What can hang from each mark:
Q_611: Q_244 Q_326 Q_420
Q_244: Q_611 Q_901
Q_445: Q_326 Q_901
Q_320: Q_326 Q_901
Q_420: Q_611 Q_901
Q_901: Q_244 Q_320 Q_420
Q_326: Q_445 Q_611

Every row comes from one small tree of marks. The marks that hang from a mark follow it in brackets, in the order of their numbers. Every link used is in the known rows. Which tree was each row made from?
Known rows:
Q_611[Q_244 Q_326 Q_420]: [ 27.6  15.1 -25.8   7.8 -12.2  24.9  25.1  61.6 -13.5  -6.9   2.4  -3.4
  26.2  45.6  -8.0 -11.6  -2.1   8.2  -6.8 -23.4  44.8  -0.1  22.8 -14.3
   1.3   9.4  13.2  15.7  -8.1  -7.4 -10.3]
Q_611[Q_326]: [ 27.7   0.0  -2.0   6.5  -5.3  23.9  14.4  48.8   1.2   6.4  -6.5  -2.7
  23.6  32.8   3.9  -8.8   3.7  15.0  -5.1 -11.5   6.4  -5.2   7.5   0.0
  12.4   0.4   5.1   2.3   0.3  -1.6  30.5]
Q_445[Q_326[Q_611[Q_420]]]: [  9.5  12.2  13.4  -2.7  -3.0  12.1 -15.1 -15.1  -3.3   1.6  -8.8  29.6
   1.9   4.6  -9.6  -9.1   5.6 -14.8 -17.3 -41.7   0.4  -8.3  15.8  -5.2
  14.4 -25.4  -5.8 -17.2  -0.1  -2.7   4.4]
Q_320[Q_326[Q_611]]: [  7.8   0.1  18.3  -0.9   0.1  13.2   9.1   1.9   7.8   2.8  12.0  12.2
  17.6   6.1  -6.7 -20.6   7.9   9.0  -5.7 -16.8  -8.0 -15.1  -3.9   4.9
  20.3 -17.3  -8.2 -13.3  -2.6  -0.6  22.6]
Q_320[Q_326[Q_445] Q_901[Q_244 Q_420[Q_611]]]: [-20.0 -11.4 -11.8 -10.0  -0.3   4.2  15.6 -45.7   4.4  -9.4  18.7 -15.3
  25.6 -15.4  -8.0 -13.1   1.4  -3.6  28.4  16.7 -12.4  27.4  22.0   8.5
  -1.0  16.4  -3.9  -4.5   5.1   9.0   0.4]
Q_326[Q_611]: [  3.3  -2.6  62.4   0.5   8.8  -1.1  -5.0  -4.7   7.7   9.0 -22.8  18.5
 -27.2   5.0  13.9  -8.7   1.5  10.3 -16.4  -7.1  11.6  11.7 -13.0   1.6
  19.1 -19.0  -5.6  -9.5  -1.9  -4.0   5.3]
Q_244[Q_611]: [  9.3  12.5  32.6  14.8  16.5  -4.1 -10.0  34.7  -7.6   7.1  -0.3   2.1
   5.4  20.4  12.1  -1.9   5.8  48.1   0.6  -1.0   5.5   2.7 -22.7  -7.0
  19.0 -35.6   3.0   4.8  10.0  -8.2   0.1]
Q_326[Q_611[Q_420]]: [  9.3   2.5  64.8  -1.1   3.3   1.8  -1.9   1.4   2.5   5.8 -22.3  17.1
  -6.5  11.6  -6.0 -10.1  -1.0  19.7 -19.0 -22.2  27.2  26.8  -1.8  -3.9
  22.3  -4.7  -6.3  -4.4  -5.2  -2.9 -18.6]
Q_901[Q_244 Q_320[Q_326[Q_445]] Q_420[Q_611]]: [ -8.6  -5.3 -36.8 -12.1  -9.2 -28.3  -2.0  -3.0   4.4   0.2   9.3   1.3
 -14.5 -28.9 -35.2   7.3  -9.5  33.4  -1.2  18.1 -29.6  42.5 -27.7  -1.7
 -15.1  42.1  -5.0   7.2   5.6  11.8  -2.4]
Q_420[Q_901]: [  4.6   9.9  49.0   6.7  14.2   0.7 -21.6   3.2   3.1   6.2 -26.1  -8.0
  43.5   1.3  34.9  -2.0  18.9 -17.4  -3.3  14.8 -14.2 -24.6  13.3  -9.1
  -2.5  -1.9   4.2  -7.6  -1.9  -0.6   5.2]
Q_445[Q_901[Q_320[Q_326[Q_611]] Q_420]]: [  2.0 -15.9  -9.3  -5.9   2.4  -0.5   5.3 -61.0   2.7   6.3  38.0  -4.0
   1.3 -23.6  14.9   1.0  15.1  -8.7   2.7  24.6   2.1  -7.8 -13.2   5.5
 -18.1  31.6  -1.8  11.2   7.5  -1.2  -3.1]
Q_901[Q_244[Q_611[Q_326]] Q_420]: [  4.9  11.8  13.5   2.2  22.3 -12.9 -12.8  41.1 -10.1   6.3   3.1  -3.9
  -7.8  12.5 -18.0  -0.7   0.8  83.1  -5.7  28.8   3.5  62.2 -19.2  -9.7
 -10.2  22.4  -2.2  12.6  21.7   0.4  14.2]
Q_445[Q_326 Q_901[Q_420]]: [ -0.4  -4.8  -9.0  -3.3   2.4  22.0 -10.4 -58.8  -2.0   2.9  39.4   5.6
  35.5 -13.8  21.1  -4.7  23.6 -31.7   5.8   3.2  -7.0 -22.9  18.2   3.4
 -11.7  12.2   1.4  -3.6  14.2  -6.8  12.7]
Q_244[Q_901]: [-20.3  -6.0  19.1   0.3  15.4 -19.7  -3.1  12.9 -11.1  15.5 -31.4   7.4
  -4.3  12.5  13.1  -8.8 -10.6 -17.2 -13.5  23.5   9.6 -12.0   3.0   2.5
  36.3 -30.7   5.1  -0.3  -5.0  -7.3  23.5]
Q_244[Q_901[Q_320 Q_420[Q_611]]]: [-22.7 -14.1 -15.0  -4.7   1.7 -41.7  -3.3  -6.7  -8.2  11.4 -24.1   1.9
 -50.6 -23.9  -1.6   2.7 -13.8 -19.5 -15.6  38.9  10.0  13.8  -0.7  -6.1
  15.7   8.0   7.2   4.2  -9.1  -2.5   9.2]
Q_326[Q_445 Q_611[Q_244[Q_901[Q_320]] Q_420]]: [-22.4  -4.4  11.2   0.4  -8.8 -10.4  12.6   9.3   2.4   1.1 -19.2  15.3
 -91.3  -2.5 -19.5   3.6 -19.5 -25.9 -15.0 -27.0  24.5  16.5  -5.1   1.4
   1.9 -24.6  -0.8   0.8 -13.5  -6.2 -29.5]
Q_420[Q_611[Q_244 Q_326] Q_901]: [ 21.1  16.2  -5.0  12.1 -10.5   9.4 -15.0  41.7   5.2 -21.7 -22.3 -25.4
  39.6  -2.2  28.1   9.2   6.7 -23.2   9.0   5.6   7.5 -44.6  35.6 -16.0
 -14.1  13.0  12.7 -15.4 -19.2  -1.4   3.1]
Q_326[Q_445[Q_901[Q_244 Q_420[Q_611]]]]: [-14.9 -17.4  24.4  -0.7  -3.0  12.7   5.9  -6.2  12.8   2.3  14.6  -6.9
  17.0  -5.4   5.8   5.9   1.2   3.2  16.7   2.9 -14.1  17.8 -11.2  15.9
  -1.5  16.9  -2.1   4.0   8.7  -0.5 -11.9]
Q_445[Q_326[Q_611[Q_244]] Q_901]: [  2.9   4.9  -5.3  -1.4   6.2  20.2 -16.9 -59.3  -3.4  -6.3  24.1  16.3
   5.9  -5.3  30.7   1.8  13.7 -43.5   1.4 -12.4   4.8 -54.4  10.0   5.9
 -12.5 -25.5  -2.6 -11.9   5.2  -8.0   7.2]
Q_326[Q_445 Q_611[Q_420[Q_901[Q_244 Q_320]]]]: [ -7.0   0.8  43.5  -1.6  -4.5  -3.9  -6.1   4.1  11.2   1.6 -25.1   9.4
 -44.4  -8.4 -23.5   9.7  -8.2  -1.3 -12.4 -33.3  -3.4  27.0  -6.2   1.5
  -8.1  -2.8 -10.0  -5.8  -5.9   5.3 -34.1]
Q_326[Q_445[Q_901[Q_320]] Q_611]: [ -9.2 -19.5  27.3  -1.1  -6.0   5.1   5.9 -33.3  17.5   5.3   4.9   8.7
 -61.0 -16.0   6.2  13.1  -3.0 -20.5   0.0 -18.0  -4.1  -2.1 -24.3  17.6
  -9.1 -12.5  -8.3  -1.7  -0.5  -0.9 -17.9]
Q_420[Q_611]: [  9.1  -3.1  35.2   3.6  -9.0   2.0  -5.0  19.4   7.7  -3.6 -20.5   0.7
  48.8   4.3  17.8  -3.0  -1.2   8.0   5.4  -5.1   3.4  -4.5   1.2  -0.5
  34.0  -1.8   4.8 -10.7  -9.7  -2.0  -4.4]
Q_420[Q_901[Q_244 Q_320]]: [  4.1  16.7  17.1  -1.8  21.6 -27.1 -36.1  -6.1  -5.9   6.9 -38.0  -1.9
  23.6  -4.2  20.8  13.7   6.4  -0.6 -11.2  29.0 -27.2 -15.4 -15.5  -9.7
 -20.6   3.2  -0.2   2.9   4.2   8.8  -0.1]
Q_420[Q_611[Q_326] Q_901[Q_244 Q_320]]: [ 25.1  18.5 -19.8   1.0  -4.3 -15.0 -33.5  27.8   1.5 -15.3 -36.9 -19.3
  35.8 -11.0   3.8  25.6  -5.2   6.0   0.3  13.9 -19.1 -24.2   7.1 -12.9
 -20.9  25.6   1.7  -9.5 -10.6  13.5   1.6]

Which tree is each row?
[ -5.2  10.7 -18.8  -2.6   2.2  -8.1 -16.5 -24.7  -8.5   1.8 -12.2  30.8
 -52.5  -5.5   5.5  -1.8  -1.7 -42.7 -20.2 -15.8  -1.2 -32.1   4.0  -5.5
   0.8 -43.8  -0.7 -14.8  -3.5  -5.5  19.2]
Q_445[Q_326[Q_611[Q_244[Q_901[Q_320]]]]]
[  8.5  16.5  12.4  -1.4   4.5 -29.2 -42.5  -0.1   0.9  -9.8 -44.0 -10.4
  40.9 -20.1  17.0  22.5  -2.7   0.0   0.4  23.1 -23.4 -21.0  -4.1 -11.6
 -11.2  15.2   0.9  -9.7  -8.6  11.6 -13.7]
Q_420[Q_611 Q_901[Q_244 Q_320]]
[-14.2 -18.0   3.4  -3.0  -6.5   0.1   4.5 -17.7  11.1   4.3  13.9  -5.0
  -6.0 -14.3   2.6  13.7  -2.3  -1.5  12.2   5.5 -17.3  17.4 -20.9  13.7
 -10.5  19.5  -1.7   9.5   8.0   2.1 -17.0]
Q_326[Q_445[Q_901[Q_244 Q_320 Q_420[Q_611]]]]
[-10.6  -1.4  14.1  -2.1  21.6  -9.2  -0.3 -30.1 -10.0   0.2  -3.5 -14.6
 -15.9   3.2  12.3  -2.9   2.1  25.7  15.7  33.8  13.9  50.9   9.8  -2.9
 -10.8   6.6   1.4  10.2  16.5   3.7  -3.0]
Q_320[Q_901[Q_244[Q_611[Q_326[Q_445]]] Q_420]]
[  3.5  10.1 -49.2  11.2  11.6 -31.6  -7.7  46.9 -22.3   6.2 -14.1  -5.0
 -67.9  10.3 -13.9  15.2 -19.1  21.5 -12.9  13.5  15.6 -17.0 -13.8  -9.8
   7.8 -39.5   5.3  10.3  -2.1  -4.1  22.4]
Q_244[Q_611[Q_326] Q_901[Q_320]]
[ 10.4  15.1   1.2  -2.8  -2.2   2.6 -23.8 -25.0  -4.0   0.3 -14.4  25.5
  -9.0  -8.1  -8.1  -0.8   6.8 -25.8 -19.8 -35.4  -8.2 -18.2  15.8 -10.3
  -2.0 -19.2  -4.9 -16.7  -2.4   0.7  -1.4]
Q_445[Q_326[Q_611[Q_420[Q_901[Q_320]]]]]
[ -6.6  -8.3  27.1  -6.2  -3.7   1.4   0.3 -22.9   7.8   0.7  -1.1   9.4
 -33.6  -5.7 -18.2  15.2 -11.5   5.0  -4.0 -27.0   4.7  21.8 -21.9  13.2
  -8.5   3.1 -12.9   5.2   1.5   4.0 -40.8]
Q_326[Q_445[Q_901[Q_244 Q_320]] Q_611[Q_420]]
[-12.6 -12.2  47.7  -2.4   4.9  10.5  -1.9 -18.7  15.5   2.5  -0.5   7.9
 -32.0  -2.9   3.5   9.0  -5.3   3.0   2.7 -14.0  -5.5  10.5 -21.5  20.9
  -3.5 -12.8 -12.9  -5.1   5.3   0.7 -12.3]
Q_326[Q_445[Q_901[Q_244]] Q_611]
[-22.8 -11.8 -31.2  -6.3   6.2 -33.9   6.3  -8.6 -10.7  16.4  -6.7   5.2
 -45.2 -18.0 -10.0  -6.7  -7.9 -20.5 -17.4  34.2  -0.7   4.4  -1.6  -3.6
  11.4   1.6   4.3   6.9  -4.0  -2.8  25.0]
Q_244[Q_901[Q_320[Q_326] Q_420]]
[-14.2 -23.9   6.2   0.4  -8.4   8.0  15.4 -22.7  12.6  10.6  21.7  -2.9
 -20.2 -13.1  10.7   7.0   6.0 -19.6   9.4   1.1 -13.0  10.0 -15.3  13.3
 -10.2  13.6   1.9  11.9   7.2  -2.7 -13.8]
Q_326[Q_445[Q_901[Q_320 Q_420]]]
[ 10.8  14.0 -42.3   5.4  -6.6   8.7  22.0  63.5 -22.2  -5.1 -10.2  -5.3
   1.7  40.4 -14.5  -8.9 -13.7  -7.1 -11.8  -8.8  52.1 -10.3  30.8 -13.0
   7.6  -3.6  14.2  14.3 -13.6  -9.1  -0.5]
Q_611[Q_244[Q_901] Q_326 Q_420]
[ -5.7  -3.2   1.0   2.4 -10.0  19.3  21.8  10.0  13.4  -1.9  20.5  10.0
 -16.1   3.2 -11.4 -15.6   2.6 -11.9   1.8 -29.2 -12.3 -16.1  -5.5   9.4
   7.6 -26.3  -5.0 -11.2  -5.4  -3.7  11.0]
Q_320[Q_326[Q_445 Q_611[Q_244]]]
[ -4.0   5.8  14.8   0.3  23.3  -5.8  -4.0 -23.2 -12.1  -1.8 -15.8 -10.7
   7.1  19.5  20.8   1.0  -3.4  19.9  17.5  20.1   9.3  19.3   2.6   2.0
   1.1 -22.4  -0.2   7.1  13.0   5.3  -3.1]
Q_320[Q_901[Q_244[Q_611[Q_326[Q_445]]]]]
[ -1.2   0.4 -34.6 -13.2  -1.7 -33.0  -9.2  -8.4  -2.0   0.4   4.7   2.6
   0.9 -25.8 -26.0   4.2  -6.6  39.0  -5.8  30.5 -22.0  37.8 -25.3  -6.4
 -11.2  44.3  -3.8   7.7   6.6  11.5   2.1]
Q_901[Q_244 Q_320[Q_326] Q_420[Q_611]]
[ -8.4  -1.9  -3.8 -12.4  15.9 -40.8 -12.8 -15.1  -8.1  17.7 -13.1  11.3
 -32.6 -12.5  -7.3   5.1  -3.1  38.5 -19.8  44.8 -14.0  60.2 -39.9  -7.9
 -17.8  36.4  -1.6  21.4  17.1   7.2   1.8]
Q_901[Q_244 Q_320 Q_420]
[-12.4  -0.8 -24.2  13.1   7.3 -13.8   5.2  60.0 -11.0   5.5   4.2 -13.6
 -73.8   1.6 -25.9   4.2 -12.5  28.4  -4.1  12.4  17.6  20.5   7.1  -6.4
   5.5 -17.4   5.0   4.5   1.9  -9.4  24.1]
Q_244[Q_611[Q_326[Q_445]] Q_901[Q_420]]
[-10.6 -14.7   7.0  -0.8  -2.5   2.5  18.1 -40.4   1.2  -6.1  -1.7 -18.0
 -13.5 -10.3  29.2  -9.1   6.1 -25.8  20.0  27.7  28.3  29.8  33.8  -4.1
  -3.5  16.6  10.2   2.6  -1.8  -1.2  -8.3]
Q_320[Q_901[Q_420[Q_611[Q_244 Q_326[Q_445]]]]]
[-17.5  -7.7  -6.3   0.3  -7.9   9.4  22.1   7.2   9.7   0.0  19.8   7.8
 -40.1  -7.3 -17.4 -16.1  -1.3 -16.2  -1.5 -14.6  -4.3  -5.9   2.2   7.9
   5.2 -17.4  -3.9 -10.4  -6.9  -5.3  16.5]
Q_320[Q_326[Q_445 Q_611[Q_244[Q_901[Q_420]]]]]
[ 18.4  -9.0  -2.2   6.1 -23.7  24.6  10.1  36.3  14.2 -11.9   0.0 -13.5
  40.2   7.0   3.8   6.2  -5.0   1.0  16.1 -21.7   2.6 -13.6  13.1   6.5
  17.7  11.0   3.9  -9.4 -10.6   0.0   3.0]
Q_420[Q_611[Q_326[Q_445[Q_901]]]]
[ 19.9   4.5 -13.2   8.3 -17.5  13.5   8.1  48.9   3.5 -14.4  -9.4  -8.4
  26.7  17.1  16.6  -0.7  -4.6  -0.2   6.6  -7.3  20.9 -18.6  13.0  -6.1
  14.1   1.0  12.0  -5.6 -14.3  -5.2   5.6]
Q_420[Q_611[Q_244 Q_326]]
[-22.7  -0.3 -35.6   2.3   2.8 -19.7  12.0   9.6 -12.0   5.6  -8.0   7.8
 -44.0   7.2  14.8  -3.7 -10.4 -40.9  -7.4  16.8   7.6 -31.6  -9.5  -1.4
   4.3 -35.4  11.2   9.0  -8.0  -9.3   9.5]
Q_611[Q_244[Q_901[Q_320[Q_326[Q_445]]]]]
[ -2.7  11.5  -6.8  -4.1  23.9  -2.7  -1.9 -39.3 -14.5  -6.3  10.0  -8.2
  49.1  14.6   9.2 -13.8   4.6  22.2  21.5  19.4  -3.7  -6.0   5.5   2.6
   8.0 -25.4  -5.2   0.5  12.1   6.7   8.9]
Q_320[Q_326 Q_901[Q_244[Q_611]]]
[  9.8   0.5 -33.5  11.7 -15.2  27.7  30.1  62.2   3.0  -3.0   5.6  -4.6
 -25.4  31.8   6.9  -3.8  -2.0 -15.1   4.0 -17.9  11.3 -14.8   5.6   1.4
  -8.2 -13.3  12.5   7.4  -4.4  -7.9  16.5]
Q_611[Q_244 Q_326[Q_445]]
[ 26.3   7.1 -23.5   5.8 -21.2  20.5  12.2  50.9   1.9  -3.1  -9.0 -14.6
  14.0  13.6 -30.2   9.2  -0.4  -7.6  -5.3 -40.2   2.5   1.0  25.7  -9.9
 -15.2  26.4   3.9   6.9  -9.6   6.0 -19.6]
Q_611[Q_326[Q_445] Q_420[Q_901[Q_320]]]
[ -0.8  -6.9 -16.6 -10.4  12.9  -7.3  -5.4 -49.9  -5.4   6.1  32.2  -4.7
  31.7 -12.3   9.3   5.4   9.5  14.9   5.0  38.7 -10.7   0.3 -25.0   6.9
 -21.0  35.5  -4.0  17.6  16.6   4.0   0.4]
Q_445[Q_901[Q_244 Q_320[Q_326] Q_420]]
[ 14.9  19.9 -33.5   0.1   8.9 -25.8 -14.1  39.8 -17.0   3.2 -13.8   5.3
 -20.0  20.0 -31.4  21.0 -17.9  64.2 -11.0  -5.5  -6.8  25.6 -43.8  -7.5
 -10.6  -6.3  -4.5  21.8  12.6   9.3 -15.7]
Q_901[Q_244[Q_611[Q_326[Q_445] Q_420]] Q_320]
[ -0.8 -14.7  -9.4  -2.4  -2.5  -7.3   0.7 -48.1   1.0   0.1  25.7 -10.0
   6.7 -22.9  32.1   9.2  10.8 -15.6   8.7  34.9  12.9  -6.3 -10.7   0.1
 -16.5  35.3   7.3  14.5   2.8  -4.4 -16.7]
Q_445[Q_901[Q_320 Q_420[Q_611[Q_244]]]]
[ 33.9  22.3   2.4   3.0   0.0  18.2  -6.2  55.8  -9.1  -5.0 -20.6 -13.2
  68.3  32.9 -21.1  -0.3   2.1  28.3  -7.7 -17.7  12.3   5.4  29.6 -13.8
  -5.1  29.1   1.1   4.3  -2.5   6.5  -6.1]
Q_611[Q_326 Q_420[Q_901[Q_244]]]
[ -3.4 -14.3  -9.5   1.1 -15.7  27.1  22.6  -1.6  15.0  -3.0  41.6  -7.6
  47.0  -6.7  -7.6 -11.3  10.0  -7.4  19.3 -17.2 -21.6 -17.7   4.4  14.0
   9.7   7.3  -2.5  -6.0  -0.5  -1.1   7.7]
Q_320[Q_326[Q_445[Q_901[Q_420[Q_611]]]]]
[ 11.8  19.0  13.0  -3.5   7.0  -9.2 -15.4   7.1 -10.5   1.4 -18.4   0.1
  61.2  10.8 -13.6   0.2   3.8  13.8 -10.8  -5.6  -3.6   0.8   5.2 -12.8
  -1.3  17.5  -1.8   7.4  -1.2   7.2 -26.2]
Q_611[Q_420[Q_901[Q_244 Q_320[Q_326]]]]
[-11.1   9.7 -37.8   7.7  16.2 -38.8 -10.1  19.5 -21.9   7.0  -4.2   1.9
 -49.6  -0.5 -12.5   7.7 -14.4  15.8  -9.6  15.3   1.7 -24.6 -21.4  -7.1
  16.0 -48.6   2.1   6.7  -0.8  -5.1  15.3]
Q_244[Q_611 Q_901[Q_320[Q_326]]]
[ 17.3  -5.3 -17.0   2.3 -20.2  11.7   3.7  33.9   9.9 -11.2  -5.6 -10.7
  26.8   3.7  -1.6  13.8 -10.4   8.8  12.2 -14.1  -4.0  -9.0  -1.0   6.2
   8.3  12.6   1.4  -4.0  -7.6   5.0  -1.6]
Q_420[Q_611[Q_326[Q_445[Q_901[Q_244 Q_320]]]]]
[ -9.4  -8.4  10.5   0.2 -11.0   6.0  13.6 -25.6   6.9  -4.4  10.4   6.9
 -60.2  -7.2  -2.8  11.1  -6.8 -25.0  -1.4 -27.2  23.5   3.2 -13.7   7.5
 -16.9  -6.7  -2.6   7.6  -6.4  -4.8 -46.2]
Q_326[Q_445[Q_901[Q_320]] Q_611[Q_244 Q_420]]
[ -2.9   3.4  -9.6  -8.5  14.0  12.2 -23.9 -54.1  -8.1   1.7  29.4   8.4
  47.0  -7.2  12.2   1.2  15.5  -4.8   4.6  12.7 -16.7 -11.0   5.6   5.6
 -16.4  14.8  -4.0  -1.7  21.5  -0.7  14.3]
Q_445[Q_326 Q_901[Q_244 Q_420]]
[ 17.9  -6.9  -0.5   7.0 -25.1  21.3  10.8  53.4  14.3  -9.7 -11.0  -9.5
  26.6   9.5  -2.8   2.8  -7.4   6.4  10.6 -26.4   0.2  -4.2  12.0   3.0
  22.4   5.1   4.8 -10.6 -12.2   0.7   5.5]
Q_420[Q_611[Q_326[Q_445]]]
[ 10.2  12.1  20.5  -3.1   4.9   9.9  -3.6   3.3   1.4  -2.7   5.0   7.1
  42.8   7.3 -19.3 -15.1   5.6  18.4  -7.2 -19.2  -6.3  -7.9   5.1  -0.9
  10.7  -3.3 -10.8 -11.5  -3.3   4.2   4.4]
Q_320[Q_326[Q_611[Q_420[Q_901[Q_244]]]]]
[ -1.8  -3.2  -2.1   0.8 -11.7  27.9  22.1  -5.3   8.4  -7.6  35.9   3.6
  12.3   3.5 -15.3 -11.6   4.5 -13.0   7.9 -31.9   1.0 -20.5   3.3  10.7
   2.6  -9.4  -6.1  -4.8  -5.2  -3.8 -11.0]
Q_320[Q_326[Q_445[Q_901] Q_611[Q_244 Q_420]]]
[ -4.9 -10.2 -10.1  -1.7 -10.2  22.2  16.0  -0.4  12.1  -3.4  37.6  -6.2
  51.1  -3.2 -11.9  -8.5   6.4   5.4  18.5 -11.1 -27.4 -11.0  -1.5  14.8
   7.9   7.5  -5.2  -4.6   3.2   1.5   7.6]
Q_320[Q_326[Q_445[Q_901[Q_244 Q_420[Q_611]]]]]
[-22.1 -10.5  -7.6  -9.8   7.1   4.5  18.6 -50.3   0.5  -1.6  21.2 -11.1
  16.5  -8.3  -5.1 -17.6   5.8  -3.5  23.4  20.2 -14.2  29.9  17.2   8.8
  -4.7  10.7  -4.9   1.4  11.6   8.3   7.1]
Q_320[Q_326[Q_445] Q_901[Q_244 Q_420]]
[ -6.6  -9.7   7.6  -3.9  -4.0  19.0  13.0 -13.0  14.4  -0.7  33.3   2.7
   5.2  -7.5 -17.6  -9.1   5.2   6.4   7.3 -15.6 -18.5  -1.1  -6.9  16.4
  -0.7   0.4 -12.7  -9.0   3.9   1.3   9.6]
Q_320[Q_326[Q_445[Q_901[Q_244 Q_420]] Q_611]]
[  4.5  14.7  24.8   9.6  -1.7  -3.9 -23.6  14.5   5.0 -16.4 -27.7 -16.4
  44.2 -10.2  41.0   6.9   9.9 -29.4   9.3  15.4   2.2 -40.6  24.5 -14.9
  -4.7   2.6  12.2 -15.5 -17.3  -3.3 -12.1]
Q_420[Q_611[Q_244] Q_901]
[ -8.6   7.4 -19.4  -3.5   1.4 -10.2 -14.8 -29.2  -7.4   3.4  -6.7  28.2
 -63.0 -13.1   1.6  -3.3   0.7 -39.8 -21.9  -9.5   2.3 -17.2   7.5  -7.7
  -5.2 -29.3   0.4 -13.2  -1.7  -6.5  19.0]
Q_445[Q_326[Q_611[Q_244[Q_901[Q_320 Q_420]]]]]
[-18.6 -19.5  -7.1  -4.8  -3.8  15.3  31.6 -54.2   6.6  -0.4  30.3 -14.4
   6.0 -14.5   3.3 -22.2  13.7 -28.1  25.0   9.9  -5.9  17.8  29.4   6.8
  -1.3   9.0   0.6  -1.3   4.0   2.4   5.2]
Q_320[Q_326[Q_445] Q_901[Q_420]]
